Each row was made from one walk, in order. Every step used is in the known rows, and no mark comes twice. Write each row's walk.
In the rows, 128 means zero.
Known rows:
rozit > soza > minekor: 79 106 111 91 117 167 101 156 120 163 139 117 128 150 94 174 184 150 122
 126 129 135 120 135 115 127 120 127 159 162 165 142 132 164 112 151 133
 86 121 142 164 82 164 163 111 114
minekor > nalegog > linod > soza: 112 134 146 134 132 152 135 111 148 135 118 84 94 175 129 133 150 149
 142 135 119 153 117 113 165 132 123 91 121 141 101 138 125 117 67 94
 139 144 79 81 93 159 111 154 90 112
pufor > nalegog: 153 163 96 118 102 138 121 135 116 129 130 138 99 118 160 96 139 125 136
 116 133 141 104 128 135 133 159 109 139 167 155 165 136 119 108 122 161
 125 136 135 182 151 113 122 116 72
soza > minekor > nalegog: 95 151 143 102 100 162 122 128 162 146 145 89 75 157 115 150 156 142 131
 164 131 151 121 145 145 119 121 129 102 113 172 125 143 139 65 133 122
 72 80 130 154 110 168 163 106 105
sedulif > nalegog: 129 86 120 109 156 139 114 136 136 109 118 153 153 131 116 142 102 111
 142 133 115 95 111 122 154 114 137 113 106 119 116 144 88 126 141 131
 151 167 137 151 143 149 111 116 70 106
rozit > soza > pufor > nalegog: 139 166 95 134 96 138 145 175 107 133 125 132 117 126 135 125 126 111
 139 113 115 133 101 135 149 114 184 96 172 170 157 149 148 175 105 138
 162 111 111 133 193 127 129 137 96 60
pufor > nalegog > linod > soza > rozit: 103 167 119 86 148 162 124 125 101 145 126 135 90 144 96 152 137 160 142
 108 85 141 98 142 117 127 94 119 146 164 96 164 111 118 84 118 115 142
 97 125 104 148 130 126 41 67
sedulif > nalegog > linod > tatu: 120 101 109 81 95 169 121 126 145 103 119 142 173 84 120 142 100 156 107
 123 142 118 171 87 145 69 119 103 111 110 91 132 74 153 121 111 88 145
 128 102 93 114 138 193 105 126
barapa > linod > soza > rozit: 109 144 137 78 169 133 140 128 122 125 127 144 98 156 122 149 135 156
 133 121 116 115 97 138 104 133 103 151 136 168 87 160 110 126 116 131
 101 146 102 125 99 148 118 117 53 83
sedulif > nalegog > linod > feluk > rozit > soza: 119 98 64 131 140 149 119 186 81 146 111 147 135 141 73 144 124 127 148
 142 125 119 146 73 152 111 132 121 201 159 120 123 109 174 76 134 126
 151 162 143 159 86 151 162 142 100
lamibul > linod > tatu > pufor > nalegog > sedulif > soza: 130 149 116 110 92 148 160 148 145 100 132 150 184 84 114 113 134 98 113
 127 167 125 173 108 178 128 143 79 112 113 94 112 140 121 128 87 151 77
 135 127 114 164 149 128 120 116
bugob > barapa > linod > tatu > pufor > nalegog > sedulif: 127 116 106 120 108 188 165 156 152 92 118 122 150 102 144 99 136 124
 113 183 175 112 150 100 165 124 180 97 144 158 103 161 99 93 138 113
 124 89 111 113 132 138 140 131 142 108
minekor > nalegog > sedulif > soza > rozit > lamibul > linod: 90 129 109 108 129 164 123 154 124 139 132 142 148 127 45 158 130 95 133
 144 126 106 134 127 138 145 127 129 165 149 149 77 148 145 62 136 103
 24 131 106 95 122 169 94 84 104
barapa > linod > tatu > pufor > nalegog > sedulif: 135 124 107 131 119 182 167 166 146 102 116 125 133 102 134 108 135 129
 110 171 185 113 152 116 175 128 178 91 134 153 105 142 103 97 143 111
 120 91 115 119 122 150 134 128 158 104
pufor > nalegog > sedulif > soza: 138 154 116 130 109 146 160 133 134 105 135 140 164 95 106 109 138 87
 125 115 140 149 158 140 191 129 145 89 115 106 91 108 149 117 126 93
 166 114 117 135 133 178 128 108 100 112
barapa > bugob > nalegog > linod: 86 78 101 149 117 164 134 103 154 167 142 142 172 139 119 140 132 178
 131 128 139 152 136 172 119 143 155 99 121 103 103 148 116 152 88 105
 135 127 110 71 98 119 148 146 101 139
lamibul > linod: 114 118 113 110 137 138 110 131 130 137 130 141 162 127 123 149 134 128
 126 135 133 85 115 128 106 149 134 98 125 144 156 124 150 130 108 120
 121 52 163 101 94 109 142 101 143 128
tatu > pufor > nalegog: 142 157 113 114 95 124 126 165 122 135 122 149 106 116 154 97 130 139
 137 129 165 134 116 97 125 147 166 94 132 171 142 180 123 109 124 120
 166 105 145 152 170 148 146 138 142 83
rozit > nalegog > linod: 92 118 121 117 141 195 112 124 108 158 85 136 172 107 50 168 115 142 151
 114 108 180 152 146 145 122 140 90 107 128 82 123 115 163 77 118 107 97
 122 93 60 79 147 132 122 160
lamibul > linod > soza > rozit: 93 160 128 79 165 147 123 131 108 133 131 141 100 160 103 158 142 147
 134 121 96 106 93 137 99 138 82 140 145 168 119 146 122 117 94 123 105
 106 113 120 93 135 130 109 54 80
linod > soza > pufor > nalegog: 141 183 121 130 109 126 149 145 121 115 125 121 102 149 174 103 145 106
 141 107 110 132 90 138 147 126 177 96 146 188 137 159 145 143 99 119
 175 136 90 121 163 149 101 130 59 50
soza > rozit > lamibul > linod > sopu: 130 146 121 98 145 136 121 142 84 150 73 153 134 109 77 175 126 83 139
 111 137 113 146 119 128 142 104 158 179 156 144 128 135 146 65 135 89
 57 175 98 58 144 154 109 110 103
bugob > nalegog: 68 83 105 150 120 145 146 108 142 131 159 141 135 165 134 117 134 146
 121 151 146 125 112 163 100 156 128 180 134 120 152 142 109 134 94 137
 143 137 123 96 149 130 127 129 103 115
minekor > nalegog > sedulif: 114 134 124 164 134 196 170 146 153 115 126 81 96 138 88 137 131 111 120
 188 142 129 149 150 202 118 143 110 124 95 133 87 124 105 97 114 106 81
 76 109 118 145 137 117 145 123
rozit > nalegog: 89 140 129 110 156 174 125 147 108 128 83 156 136 135 72 139 128 108 147
 123 131 172 142 143 130 124 138 165 113 154 117 106 116 175 97 132 113
 88 125 112 107 73 122 115 126 147
minekor > nalegog > pufor: 130 124 131 126 97 168 143 143 137 107 119 128 72 131 105 138 166 105
 149 169 119 148 140 134 205 109 132 125 149 76 115 97 128 128 118 103
 113 129 92 115 84 127 117 150 125 138
minekor > nalegog > sedulif > soza: 125 147 135 138 108 149 169 130 153 106 139 121 152 109 89 126 127 88
 123 139 142 149 169 138 204 121 130 99 102 72 96 80 151 127 108 95 145
 99 98 126 119 172 145 121 111 134
feluk > rozit > lamibul: 109 100 99 141 133 126 119 154 87 136 119 124 134 152 83 110 133 71 143
 142 128 147 129 95 131 152 139 179 207 201 117 93 118 152 45 159 131
 142 137 143 125 102 130 127 96 103
tatu > pufor: 112 118 153 125 120 110 133 166 136 135 117 140 143 125 123 128 114 145
 129 150 170 113 142 81 115 151 135 107 120 134 109 150 111 115 149 127
 134 100 143 151 111 124 175 149 165 146
soza > minekor > nalegog > linod: 95 123 131 114 101 187 111 111 146 174 132 89 127 127 81 173 136 165 137
 140 110 166 139 145 152 120 129 66 99 99 122 132 132 138 54 117 115 88
 87 107 95 104 180 165 107 130
tatu > pufor > nalegog > sedulif: 127 136 108 149 127 184 158 166 130 116 117 115 118 115 115 110 140 116
 122 166 157 122 139 131 178 141 165 84 143 147 120 138 111 84 133 110
 140 91 113 132 130 153 137 111 150 102
tatu > pufor > nalegog > linod > feluk > rozit: 137 151 84 117 131 133 120 145 89 137 116 142 129 125 123 97 136 124 148
 146 132 131 154 71 131 139 137 100 162 176 91 150 115 125 53 110 130
 158 160 154 111 71 166 161 140 90
lamibul > linod > feluk > rozit > vusi: 113 135 119 87 105 141 145 141 90 138 141 144 136 103 86 112 133 117 162
 126 142 119 150 129 127 175 116 96 194 201 135 117 127 174 62 149 128
 105 194 161 105 88 117 136 152 105
feluk > rozit > nalegog > sedulif > soza > pufor: 99 157 142 140 139 142 184 149 114 105 115 126 201 124 86 148 110 56 131
 122 96 141 149 162 178 116 159 100 121 121 72 86 149 189 97 119 146 108
 80 130 82 94 139 118 61 121
bugob > barapa > linod > soza > rozit > feluk: 91 105 136 110 148 148 131 147 114 131 142 122 131 132 118 113 125 116
 153 107 73 87 74 127 113 151 115 158 174 164 88 185 136 115 120 100 147
 119 108 93 111 126 125 125 22 115
pufor > nalegog > sedulif: 136 143 95 154 132 196 155 148 124 114 121 110 111 115 119 112 149 107
 120 156 137 127 133 155 185 131 162 92 146 145 128 131 119 92 122 114
 137 105 103 122 140 155 115 101 132 95
lamibul > linod > vusi: 130 174 137 93 129 144 136 140 133 123 151 126 165 105 151 123 139 151
 108 84 119 115 100 129 108 161 114 98 162 156 150 147 151 146 142 136
 85 60 135 115 74 136 129 149 177 132
barapa > linod > sopu: 168 120 137 103 151 104 148 123 120 132 68 149 141 101 146 156 115 114
 131 118 176 121 151 125 143 134 140 145 131 132 99 165 125 143 116 124
 98 118 160 97 69 168 124 125 148 124
tatu > pufor > nalegog > linod > lamibul: 157 151 139 140 95 145 140 104 134 152 97 120 148 103 119 127 139 153
 144 181 163 125 146 133 137 121 130 61 138 150 107 149 101 125 92 111
 175 153 134 115 123 156 159 168 97 134
sedulif > soza > minekor > nalegog: 97 157 145 96 89 148 129 124 167 140 152 101 98 147 106 146 152 129 128
 146 136 160 135 142 155 118 118 120 89 97 156 116 156 147 67 120 140 75
 82 137 153 123 172 164 92 109
linod > tatu > pufor > nalegog: 142 161 109 94 74 132 130 166 135 115 123 152 111 104 167 90 126 147 122
 131 181 126 134 77 124 124 158 106 134 172 138 174 111 121 124 114 143
 106 147 141 167 140 147 167 146 83
sedulif > nalegog > pufor: 135 78 122 108 132 166 121 146 121 93 107 166 128 118 105 145 156 91 150
 150 105 114 127 133 200 109 136 108 146 93 85 126 92 119 163 109 136
 183 124 138 80 134 90 128 81 132

Write each row's walk:
81 122 142 83 135 167 98 104 138 154 133 94 128 168 128 154 206 156 125
 117 110 145 109 147 122 141 112 95 119 174 115 167 124 120 91 120 145
 123 90 117 99 106 138 162 58 107
nalegog > linod > soza > minekor
106 107 110 122 129 139 103 146 121 142 124 141 162 133 86 142 139 99
 133 133 137 98 124 111 115 155 145 130 171 175 161 96 147 145 85 142
 120 46 158 99 101 110 149 102 114 118
rozit > lamibul > linod
112 129 110 104 142 187 129 157 86 101 78 177 110 126 76 126 183 78 163
 150 113 163 161 126 183 116 135 151 171 139 73 98 107 156 103 106 105
 149 132 124 50 54 107 138 123 147
linod > feluk > rozit > nalegog > pufor
161 188 110 128 96 150 129 137 119 128 120 154 118 93 106 108 148 132
 149 109 110 127 180 95 154 93 158 76 143 132 110 128 138 142 104 109
 115 148 123 122 130 95 177 175 94 84
soza > pufor > nalegog > linod > feluk
147 186 115 122 88 116 150 143 122 117 134 142 143 109 149 108 124 92
 138 94 113 143 115 145 153 121 178 85 128 149 128 145 159 158 109 118
 179 122 106 139 167 146 127 127 65 66
sedulif > soza > pufor > nalegog
124 151 107 155 142 191 167 152 129 109 119 100 128 137 127 123 153 92
 122 152 123 107 118 159 186 133 176 74 149 163 128 125 134 110 108 107
 143 84 86 101 115 146 109 94 97 79
lamibul > linod > soza > pufor > nalegog > sedulif
129 137 129 136 120 142 163 128 138 107 133 135 180 98 94 125 132 86 118
 120 135 141 170 139 189 127 129 97 112 86 78 91 146 122 135 96 150 116
 115 131 107 166 135 110 105 141
nalegog > sedulif > soza
122 137 91 94 66 171 137 150 130 118 123 133 155 83 126 136 114 157 107
 113 142 136 164 89 143 68 145 96 148 137 116 130 105 179 101 116 93 116
 116 93 123 104 147 206 120 102
rozit > soza > pufor > nalegog > linod > tatu
81 85 105 157 121 131 158 116 175 135 162 161 137 178 166 102 149 159
 121 144 176 130 120 179 93 156 158 175 134 119 147 146 119 164 114 115
 148 129 113 80 159 130 125 136 99 123
barapa > bugob > nalegog
131 148 113 123 92 155 130 123 118 154 124 126 176 90 107 144 113 131
 143 94 95 162 131 146 160 120 169 34 116 123 90 151 144 151 84 109 154
 123 108 112 103 129 149 141 77 100
sedulif > soza > pufor > nalegog > linod
105 130 127 154 119 126 159 179 112 133 123 119 155 140 94 168 110 109
 132 121 101 115 122 134 145 103 160 110 171 131 136 104 146 207 126 151
 132 107 95 122 142 97 149 151 97 112
rozit > soza > pufor
131 139 96 86 69 169 126 125 137 113 125 135 147 77 141 121 119 164 107
 114 150 142 167 89 137 78 131 102 127 134 112 142 101 149 103 105 91
 126 129 95 110 115 140 196 127 107
pufor > nalegog > linod > tatu
87 106 129 123 163 164 116 157 98 148 134 123 122 131 78 137 113 116 158
 92 60 92 76 143 135 145 101 127 160 142 84 166 122 116 113 90 151 132
 108 105 96 138 124 130 14 106
sedulif > nalegog > linod > soza > rozit > feluk
143 145 124 106 146 126 125 127 102 143 74 146 142 107 119 168 126 97
 133 114 147 106 144 124 135 140 109 131 145 133 149 146 143 135 87 112
 102 61 181 91 57 148 140 112 147 120
lamibul > linod > sopu
74 135 136 77 128 183 122 124 138 135 132 130 170 125 78 157 189 107 118
 121 128 160 153 168 147 134 121 112 102 134 108 118 136 143 108 122 144
 78 101 144 109 95 159 132 72 129
rozit > nalegog > sedulif > soza > minekor
127 138 103 137 114 190 161 169 137 104 117 119 122 104 123 107 138 121
 111 167 169 120 152 118 175 125 162 94 142 149 119 134 101 93 134 109
 122 91 113 125 129 149 136 132 152 103
linod > tatu > pufor > nalegog > sedulif
102 159 151 142 131 143 183 149 126 104 117 131 199 114 81 151 113 63
 131 114 100 138 154 166 178 109 161 96 114 105 77 81 154 187 120 120
 141 98 75 121 87 107 143 120 57 129
rozit > nalegog > sedulif > soza > pufor
94 132 127 141 131 212 155 141 157 126 133 75 95 144 85 148 160 119 115
 187 137 133 146 165 192 121 136 107 119 108 142 99 127 106 91 120 109
 68 66 117 121 125 153 129 125 119
soza > minekor > nalegog > sedulif
109 171 129 77 131 128 136 130 107 130 144 169 138 105 73 156 112 125
 135 97 93 140 135 146 117 120 81 143 122 107 93 125 133 140 114 125 117
 122 121 161 118 140 161 116 51 100
sedulif > soza > rozit
140 153 90 121 145 118 126 138 94 118 123 141 115 141 133 94 145 105 142
 149 123 119 152 84 126 132 119 144 165 171 108 128 121 132 67 121 120
 171 157 155 122 70 143 149 131 95
linod > feluk > rozit
136 156 104 91 78 135 126 168 132 118 124 155 123 102 166 96 126 149 124
 136 182 112 130 76 116 130 159 97 134 176 150 173 117 120 118 112 141
 79 156 134 155 132 150 158 151 82
lamibul > linod > tatu > pufor > nalegog
135 143 89 120 141 136 121 128 89 136 121 135 135 130 114 107 139 118
 147 142 115 131 160 88 133 129 123 113 160 162 87 130 118 133 53 114
 116 170 153 143 97 63 154 155 130 104
nalegog > linod > feluk > rozit
115 126 127 135 102 172 123 114 142 161 124 95 126 119 84 161 105 159
 143 143 115 164 142 133 165 116 133 67 103 87 111 122 132 136 61 112
 112 102 96 97 92 125 165 155 126 134
minekor > nalegog > linod
140 162 85 123 130 134 128 137 86 134 119 135 134 130 124 103 136 108
 150 136 103 132 149 96 138 126 145 100 165 173 94 141 126 146 45 115
 131 166 141 146 107 64 154 158 106 77
soza > pufor > nalegog > linod > feluk > rozit
135 153 120 116 91 145 165 147 144 96 131 148 173 84 116 104 131 97 115
 122 166 139 177 108 186 122 141 89 113 108 84 113 133 119 134 90 153
 105 124 137 126 171 144 136 115 117
linod > tatu > pufor > nalegog > sedulif > soza
95 123 127 127 144 152 122 164 93 152 144 128 117 111 79 129 111 113 150
 95 71 97 87 151 116 144 100 151 165 129 112 150 141 125 123 106 138 101
 120 117 113 118 143 124 54 117
soza > rozit > feluk
98 115 120 148 115 148 173 117 145 108 149 144 184 115 97 119 134 94 116
 133 146 140 163 156 176 142 130 124 113 82 90 98 135 124 116 99 156 122
 113 115 118 168 136 111 94 133
bugob > nalegog > sedulif > soza
110 121 103 148 136 139 150 184 93 133 116 127 170 140 80 166 104 100
 145 129 85 107 134 112 156 97 163 92 181 144 108 114 126 209 91 141 132
 140 108 137 128 70 158 161 78 93
sedulif > nalegog > linod > feluk > rozit > soza > pufor
123 141 120 116 144 153 167 139 126 98 108 164 189 102 77 115 137 76 133
 130 155 150 190 127 187 127 148 118 111 119 52 87 137 152 109 98 133
 116 126 127 89 122 136 112 110 138
barapa > linod > feluk > rozit > nalegog > sedulif > soza
89 146 146 73 100 165 169 138 101 135 152 151 140 75 36 152 113 126 151
 99 123 146 148 178 146 159 91 98 165 147 110 107 122 169 104 152 123 91
 149 168 103 149 123 113 95 111
nalegog > sedulif > soza > rozit > vusi
112 162 154 152 111 131 190 144 145 105 136 110 177 120 97 150 108 71
 125 129 99 131 150 161 191 106 159 86 113 86 92 81 163 175 112 117 145
 99 63 124 103 129 153 131 60 119
minekor > nalegog > sedulif > soza > pufor
106 120 134 123 149 131 121 134 131 121 118 115 117 185 132 120 172 107
 135 129 136 105 105 98 130 158 130 133 167 204 133 119 136 121 85 115
 141 104 122 84 99 149 99 116 82 99
rozit > lamibul > linod > soza
105 145 158 146 138 129 160 129 128 124 117 97 154 158 130 153 130 113
 135 112 82 126 112 143 152 117 154 78 131 147 85 128 138 162 104 117
 142 142 63 95 78 118 123 147 44 107
nalegog > linod > soza > pufor
92 98 133 110 84 135 146 158 169 126 125 154 171 113 139 122 113 184 109
 150 206 120 175 73 104 125 141 110 118 121 95 152 88 149 136 105 108 99
 134 107 95 110 186 204 157 149
barapa > bugob > nalegog > linod > tatu > pufor
142 141 109 79 69 129 134 154 148 104 125 157 142 99 187 82 123 150 126
 145 185 120 132 59 114 125 175 110 135 183 126 202 106 119 129 121 144
 105 146 131 168 133 150 166 134 87
bugob > barapa > linod > tatu > pufor > nalegog
95 131 123 88 142 202 129 154 90 112 83 182 106 118 51 158 168 99 158
 135 99 166 140 156 171 111 117 154 158 117 80 105 104 156 126 115 91
 123 109 124 49 80 110 122 94 148
soza > rozit > nalegog > pufor
127 142 125 125 131 148 123 114 127 136 115 101 105 161 149 116 162 145
 141 111 117 151 104 117 154 141 138 80 135 177 97 166 122 106 86 93 159
 159 101 90 106 166 95 141 80 90
pufor > nalegog > linod > soza
95 141 123 121 115 158 139 160 109 130 132 138 117 125 22 140 122 78 140
 127 115 156 151 120 159 125 116 177 182 142 113 66 127 152 69 153 108
 98 95 143 128 146 167 120 41 92
minekor > nalegog > sedulif > soza > rozit > lamibul
104 112 142 97 86 136 136 163 149 123 115 141 165 93 121 132 104 173 110
 147 184 119 175 53 119 114 124 96 115 124 89 147 87 131 140 111 98 98
 139 126 81 107 187 201 167 151
nalegog > linod > tatu > pufor
87 131 127 135 141 212 154 139 163 124 131 72 96 163 96 147 174 117 117
 188 138 121 134 159 188 132 135 100 125 127 147 102 131 101 83 111 114
 53 67 100 105 133 141 121 117 113
lamibul > linod > soza > minekor > nalegog > sedulif
102 133 96 104 128 165 117 154 109 139 129 155 156 118 60 145 139 91 134
 126 125 105 126 128 127 152 137 121 175 177 145 97 146 137 72 136 119
 34 148 113 105 129 157 85 77 86
pufor > nalegog > sedulif > soza > rozit > lamibul > linod
103 100 93 117 142 135 104 148 103 145 124 136 167 148 93 135 137 89 136
 145 135 100 114 105 109 166 141 132 182 195 150 101 144 145 51 143 124
 57 169 110 92 91 145 99 119 109
feluk > rozit > lamibul > linod
115 141 118 90 88 146 147 150 88 145 134 144 130 90 83 107 125 132 168
 122 151 144 156 115 136 175 128 72 190 203 117 140 116 165 57 143 141
 122 187 172 110 98 132 156 155 97
tatu > pufor > nalegog > linod > feluk > rozit > vusi
141 176 77 126 102 136 137 178 95 131 125 145 122 129 133 117 135 104
 145 121 114 113 111 114 141 118 183 94 183 191 160 145 154 175 78 131
 156 100 133 132 180 97 142 138 102 46
lamibul > linod > feluk > rozit > soza > pufor > nalegog
94 114 132 123 130 206 163 124 176 108 132 71 114 157 118 135 167 120
 119 200 140 127 134 143 183 125 150 114 125 132 121 133 122 99 90 117
 117 78 57 97 116 130 141 129 100 117
bugob > barapa > linod > soza > minekor > nalegog > sedulif
153 151 125 113 119 145 128 133 93 161 63 140 134 83 109 159 113 122 145
 104 146 153 155 113 157 133 127 91 140 128 107 180 118 124 79 104 120
 104 161 106 68 164 156 144 141 110
tatu > pufor > nalegog > linod > sopu
94 138 144 157 118 133 191 135 139 105 143 125 199 125 102 144 115 77
 119 124 105 123 145 173 169 120 161 101 122 93 89 92 151 175 119 123
 152 116 74 115 103 127 145 124 48 119
bugob > nalegog > sedulif > soza > pufor
123 125 93 133 114 134 115 172 87 140 112 142 126 133 73 94 141 87 155
 140 141 144 159 59 139 147 156 149 214 212 107 108 112 143 40 146 130
 140 147 150 128 91 169 155 95 82
tatu > pufor > nalegog > linod > feluk > rozit > lamibul
92 126 150 80 67 139 136 158 161 126 127 134 165 96 113 140 117 170 110
 145 186 134 182 61 130 112 119 89 96 110 94 142 102 141 117 109 108 77
 125 134 92 107 207 213 145 144
sedulif > soza > minekor > nalegog > linod > tatu > pufor
74 101 94 89 131 161 100 158 104 166 139 113 130 160 102 166 183 139 124
 137 126 139 111 130 110 138 117 131 174 183 154 149 125 165 79 152 139
 101 132 155 157 63 160 161 116 105
feluk > rozit > soza > minekor
